In the rows, zero is written as 128.
Known rows, with every step that occurs
L H: [109 128 135 156 120 133 121 123 120 139 146 132 131 109 139 130 154 138
 117 123 108 128 150 112 116]
M Y F L H C: [133 131 183 115  97 156 129 145 124  41 168 145 115 118 143 106 186 141
 120 133 127 104 113 119 140]
F L H: [104 120 122 161 123 134 114 128 140 103 160 140 129 104 142 131 164 115
 126 132 138 121 120 113 110]
Y F L H C D: [131 122 128 112  98 160 133 120 122  10 168 108 110 128 166 105 147 115
 108 145 115 106 130 114 131]
F L M: [140 112 119 142 126 131 155 135 129 116 162 148 120 116 125 125 159  96
 131 144 160 120 126 119  88]
S C D Y F L: [135 131 137 107 120 184 159 128 135  27 194  94 111 154 131  93 134  79
 122 134 140 104  89 122 121]
Y M: [158 111 137 118 124 120 149 130 129 123 123 122 115 155 118 122 143 117
 123 139 136 117 150 126 104]
M L: [129 117 118 112 136 127 125 128 131  87 115 149 146 133 112 125 137 125
 147 137 109 116 108 115 103]
C D: [146 129 111 121 126 141 110 113 113  81 128 102 138 137 124 121 109 101
 138 135 105 118 124 112 109]
L M Y F: [174 128 175 115 101 155 161 144 102 131 158 150 117 136 102 103 171 112
 120 129 112 122 146 122 104]
D C S L M Y: [137 143 145  89 144 136 160 133 135 119 186 171 139 110  98  80 126 107
 147 144 161 106  69 116  99]
D Y M: [138 126 155 106 128 111 153 138 126 150 153 125 109 141 104 116 151 110
 124 124 142 112 117 127 126]
M Y: [147 138 167 126 124 134 108 138 114 113 131 138 143 129 102 122 147 128
 149 121 117 116 108 118 119]
H C: [134 130 144 109 123 137 144 131 111  61 132 120 127 138 145 122 136 156
 133 133 127 118 129 119 126]
M Y F: [161 137 169 117 105 168 127 141 115  85 138 134 129 146 106 104 158 124
 137 123 103 120 117 125 122]
F L H C S: [ 97 137 135 107 117 122 115 120 131  46 172 138 140  85 155 105 148 142
 149 150 137 108 105 105 135]
C D Y F: [139 144 132  97 111 161 136 124 111  83 167 101 119 142 114  98 128  90
 127 120  98 119 100 120 134]
F L: [128 120 114 142 130 143 123 132 140  70 144 132 132 127 128 127 145 105
 147 137 152 119  97 120 107]
D Y M L F: [140 128 156  92 144 131 131 136 122 134 140 168 116 146  93 101 169 120
 125 127 111 120 116 122 106]
D Y M L H C: [112 116 173  76 127  83 158 139 127 123 153 152 110 122 124 116 172 145
 108 134 121  93 126 116 141]
C S L M Y F: [156 140 162  66 108 158 166 132 140 110 199 167 131 115 101  75 147  89
 142 148 128 118 130 113 101]
L M: [146 120 131 135 123 130 162 130 109 152 149 140 124 124 121 124 148 116
 121 135 129 129 156 117  93]
H L: [138 120 119 133 125 127 137 131 138  80 126 146 141 111 139 124 139 123
 141 139 150 123 126 118 114]

Rows
[154 100 129  94 133 108 144 131 138 104 107 148 127 155 105 122 144 114
 131 148 123 106 132 122  98] : Y M L
[155 112 120 131 106 164 176 138 127  86 173 145 107 133 127 108 170  90
 119 144 145 125 136 125  91] : Y F L M
[157 128 156 122 108 169 122 145 134  51 152 143 125 138 110 105 168 104
 146 132 134 111  88 127 118] : M Y F L
[128 130 166  85 117  96 144 124 108 119 167 105 102 126 138 112 143 123
  97 132 119  95 140 113 149] : L H C D Y M
[148 130 142  77 105 147 180 136 110  47 200 120  96 128 134  94 151  86
 115 142 141 102 103 120 128] : H C D Y F L M
[121 152 140  67 137 176 129 115 135  44 174 153 138 122 148  77 129 147
 147 147 127 132 131 108 109] : H C S L F
[111 126 132  94 125 139 142 111 139  65 176 119 122 120 166 115 119 119
 106 140 124 108 150 104 122] : S L H C D
[161 112 138 103 138 143 125 128 124 105 109 165 122 160 107 105 160 129
 123 143 104 123 150 122  84] : Y M L F
[152 112 123 131 121 115 170 134 126 125 144 162 129 101 135 124 152 110
 125 146 158 125 157 116  94] : H L M
[166 121 164 123 119 108 150 145 119 131 144 176 137  97 112 120 163 113
 136 140 153 114 138 115 104] : H L M Y
[ 91 151 154  85 102 142 139 131 130  46 209 135 120  89 143  82 168 131
 139 137 129 108  79 113 159] : D Y F L H C S
[ 99 135 138  82 122 106 115 117 121  61 141 155 153  92 138 104 140 160
 149 150  92 105 116 101 133] : M L H C S
[122 131 138 115 115 126 118 112 104  70 144 104 127 119 158 121 128 139
 112 134  99 110 150 105 132] : L H C D
[ 90 140 124 107 129 137 126 110 156 121 187 149 145  91 139 102 130 111
 139 141 125 125 130 102 112] : C S L H
[123 122 155  91 120  97 140 129 128  85 181 113  98 118 142 114 151 102
 107 141 149  86 110 115 144] : F L H C D Y M
[122 118 141  91 129  86 123 122 129 143 153 136 119 122 105 116 144  90
 112 134 101  93 120 110 127] : C D Y M L H
[148 124 141 106 117 172 193 131 122  71 211 109 100 145 126  91 146  68
 106 141 148 107 121 120 105] : S C D Y F L M
[121 145 106 124 140 143 125 119 116  74 137 127 148 120 118  90 108 136
 159 136 130 117  56 120 118] : D C S
[122 135 135 121 115 163 149 143 139  70 182 131 112 129 117 104 165  95
 136 123 144 119  72 127 130] : D Y F L
[150 143 147  81 124 168 179 136 136  94 193 167 125 125 101  64 138 102
 134 145 146 112  78 122 101] : D C S L M Y F
[136 139 137  78 109 158 146 132 121   4 181 105 108 135 138  97 137 100
 131 135 135 100  75 121 147] : H C D Y F L
[157 140 178  39 104 154 182 136 130  65 200 162 123 120 123  73 147 120
 137 154 134 110 131 113 118] : H C S L M Y F
[144 102 141  77 121  92 136 117 120  70 122 128 118 139 139 117 136 129
 105 155 100  88 157 109 120] : Y M L H C D
[106 119 145 107 125 114 131 128 120  75 130 152 136 114 146 126 156 164
 121 137 101 107 134 108 127] : M L H C
[102 146 147 102 114 120 119 115 111  81 157 129 143  91 152 102 138 163
 140 141 105 117 133 104 138] : L H C S
